What can hang from each mark
K_770: K_110 K_194 K_258 K_399
K_258: K_110 K_174 K_194 K_637 K_770
K_194: K_637
K_637: K_194
K_110: K_258
K_174: K_258

Each row was made from one small tree. The marks that hang from a mark follow it in brackets, in the order of their numbers. Every link used is in the known rows. Write each row's tree.
Known rows
K_770(K_110(K_258) K_194(K_637)):  1.12  1.21 -0.70 -2.79  0.94  1.47  2.74 -3.43  2.54  1.16  4.05 -2.71  4.58  3.73 -0.30  0.06 -0.41 -3.78  0.58
K_258(K_110 K_637(K_194)):  4.60 -1.32 -0.64  2.13  1.66 -1.43 -0.90 -2.02 -2.06 -1.52  3.26  1.56  4.94 -1.04 -1.30  0.93  3.16 -0.44  1.48
K_174(K_258(K_110 K_194(K_637))):  1.55  3.81  2.28 -0.38  0.43 -3.14  0.83 -2.40  2.92 -1.05  1.55  0.72  1.87  0.24 -1.05  3.79  4.27 -1.94 -0.88
K_110(K_258):  0.43  0.31  0.93  1.61 -0.25 -2.28  0.64 -0.94 -2.19 -0.19  3.61 -1.54  2.64  7.12 -1.37  1.05  0.92 -0.90  2.64
K_174(K_258):  2.01  2.01  3.04  0.32 -0.39 -2.64  0.63  0.97 -2.23  0.04  3.99  0.67  3.78  2.76 -1.32  1.03  4.70 -2.23  0.02
K_258(K_637):  2.92 -0.31 -0.06 -2.10  0.94 -1.10 -0.08 -1.61 -3.90 -0.22  2.45  0.09  3.02  2.33 -0.56  0.59  2.12 -2.71  2.26
K_194(K_637):  4.15  0.42  2.76 -1.50  1.27 -2.53  1.52 -2.20 -1.02  1.37  2.10 -0.34  4.88  2.53 -1.10  0.09  1.17 -3.20  1.49
K_174(K_258(K_194)): -0.03  4.76  2.57  0.80 -0.05 -2.21  0.66 -0.80  1.27  0.50  1.09  0.13  3.03  3.07 -1.37  2.91  4.58 -1.95 -0.05
K_174(K_258(K_110 K_637 K_770(K_194 K_399))):  0.32  2.60  0.97 -2.02 -2.48  0.64  3.05 -0.34 -1.91 -1.21 -3.05  0.57  2.81 -1.68 -1.45  1.52  4.89  1.27 -2.49
K_770(K_258(K_194)): -0.83  2.06  2.10  1.05  0.62  0.22  0.53 -2.17  0.78  1.95  0.39  0.16  2.10  2.17  0.05  1.72 -2.26 -1.14  1.73
K_770(K_110 K_258(K_637)):  1.50 -2.26 -1.81 -2.35  1.88  1.82  0.85 -1.87 -2.93  0.84  5.41  1.54 -0.62 -1.57  2.05  0.12 -2.19 -3.79  1.63
K_174(K_258(K_194 K_637 K_770(K_110 K_399))):  0.14  3.70 -1.07 -0.71 -1.20 -0.35  4.00 -2.31  0.35  0.36 -4.21  1.34 -1.14 -0.89 -0.12  2.82  3.61 -1.48 -1.91
K_258(K_110 K_174 K_637 K_770(K_194)): -2.58  2.60  0.22 -0.48 -1.44  0.87 -1.07 -3.03  0.53 -2.40 -3.13 -1.03  4.73 -1.86 -1.09  1.25  1.58  0.51  0.52
K_110(K_258(K_174 K_194 K_637 K_770(K_399))): -3.47  6.21 -1.52  0.69 -1.65 -0.66  1.78 -4.06  1.98 -0.42 -7.83 -1.89 -2.73  6.90 -1.72  4.78 -0.25  2.28  0.58
K_258(K_110 K_174 K_194 K_637): -2.60  3.70 -0.48  0.30  0.57 -0.01 -2.38 -4.61  1.99 -2.98 -1.98  0.45  0.87 -0.34 -0.72  4.64  2.02 -1.19  2.10
K_258(K_174 K_770(K_110 K_399)): -1.84  1.63  2.67  3.51 -1.12  0.52  2.94 -3.18  0.18  0.63 -5.41  1.69  3.21 -1.30 -1.31  0.89  0.79 -1.33  0.82
K_174(K_258(K_637)):  3.23  1.83  0.05 -2.52  0.22 -2.08  0.33  0.47 -3.35 -0.71  4.43  0.65  1.24  2.52 -0.49  1.54  4.85 -2.47 -0.20
K_770(K_399):  2.26  0.16  3.59  0.67 -0.01 -0.07  3.18 -1.40 -3.24  1.43 -1.96  1.44  4.74  2.19 -2.12  0.79  2.12 -1.39  2.08
K_258(K_770):  1.57 -0.27  3.19  2.76 -1.21 -3.22  1.11 -0.79 -2.71  1.06 -1.27 -0.35  5.53  1.86 -1.55 -0.71  1.78 -0.44  1.41

Which tree is each row?
 0.85  1.19  2.42  2.27 -1.84 -1.27  4.57 -0.12 -1.83  0.91 -1.71  2.07  2.13 -1.26 -0.90  0.34  3.98 -1.41 -1.58 => K_174(K_258(K_770(K_110 K_399)))
-1.22  4.62  2.44  1.01  0.88 -1.28 -0.72 -5.34  4.81 -1.34 -2.41  0.02  2.80 -0.04 -1.35  4.10  1.05 -1.89  1.42 => K_258(K_110 K_174 K_194(K_637))
 1.12  2.22  0.62  4.09 -0.38 -0.74  0.71 -2.96 -0.26 -1.51 -5.75  1.93  3.02 -1.35 -2.40  2.21  2.26  2.72 -0.11 => K_258(K_110 K_174 K_637(K_194) K_770(K_399))
-0.63  0.35 -1.01 -0.92  0.94  0.44 -0.79 -2.94 -0.64 -0.80  1.32  1.09 -1.33 -0.87  0.98  2.92 -1.28 -0.64  1.57 => K_770(K_258(K_110 K_194 K_637))
-3.07  3.87 -2.80 -2.72  0.21  5.21  2.54 -3.91  1.62 -0.68 -1.10 -1.28  0.93  3.19 -0.70  2.83  0.00 -1.73  0.97 => K_770(K_110(K_258(K_174 K_637)) K_194 K_399)
-4.23  3.38 -0.51  0.67 -0.07  3.33  0.33 -3.23  3.35 -0.77  2.44 -2.16  4.21  3.19 -0.85  1.30 -0.20 -2.61  1.55 => K_770(K_110(K_258(K_174)) K_194)
-4.21  4.95  1.36  1.78 -2.18 -0.07  0.26 -2.04  2.27 -0.19 -2.53 -3.84  5.02  6.25 -2.10  1.03 -0.36  1.46  0.44 => K_110(K_258(K_174 K_770(K_194)))
 5.36  2.54 -0.55  0.06  1.42 -2.15  0.11  0.34 -1.51 -0.03  4.77  0.78  3.68  2.54 -1.36  1.23  5.05 -1.09 -0.97 => K_174(K_258(K_637(K_194)))
 0.64  1.19 -0.10 -4.56  1.02  3.19  0.66 -1.31 -1.81  1.69  2.94 -1.00  3.31  0.86  0.57 -0.08 -1.75 -1.61  0.64 => K_770(K_194 K_258(K_637))
 1.81  3.27  0.16  0.44  1.90  2.49  0.91 -2.28 -0.02  1.22 -1.14  1.73  0.49  1.46 -0.82  2.29 -2.01  0.64  0.51 => K_770(K_258(K_174 K_637(K_194)) K_399)
 0.35 -1.70  3.25  1.55 -0.02  1.09  2.24 -1.19 -3.18  0.45 -0.11  3.08  0.88 -1.37 -0.51  0.99 -0.82  0.43  1.70 => K_770(K_258(K_110) K_399)
 0.51  2.16 -1.03 -2.67 -1.11  0.70  2.03 -0.69 -0.54 -0.03  1.69 -0.90  3.90 -1.66  0.22 -0.22  3.73 -2.49 -2.18 => K_174(K_258(K_637 K_770(K_110 K_194)))
-1.42  0.66 -1.74 -1.47  1.76  2.73 -0.82 -2.99 -0.43 -0.24  3.52  1.40 -1.53 -1.51  1.79  1.29 -2.64 -3.44  1.77 => K_770(K_110 K_258(K_174 K_637))
 1.66 -1.94 -1.19  0.06 -0.22 -1.35  1.18 -2.19 -3.07  0.12  0.69  0.52  2.49 -1.39  0.43 -0.67  1.15 -2.82  1.07 => K_258(K_637 K_770(K_110))
-0.76  3.22  2.29  2.25 -0.49 -2.32 -0.04 -1.25  1.17 -1.83  1.38  1.39  2.45  0.00 -1.18  3.63  5.04 -0.97 -0.14 => K_174(K_258(K_110 K_194))
 2.53  1.28  2.24 -3.23  1.08  3.57  5.34 -3.92  1.43  2.76 -1.32  0.31  6.42 -1.50 -1.03 -0.22  0.88 -4.37  0.14 => K_770(K_110 K_194(K_637) K_399)
-4.33  3.56  0.65  2.11  1.24  2.55 -0.28 -3.96  4.20  1.10  0.04  0.91  0.46 -1.09  0.88  2.63 -3.10 -2.86  1.62 => K_770(K_110 K_258(K_174 K_194))
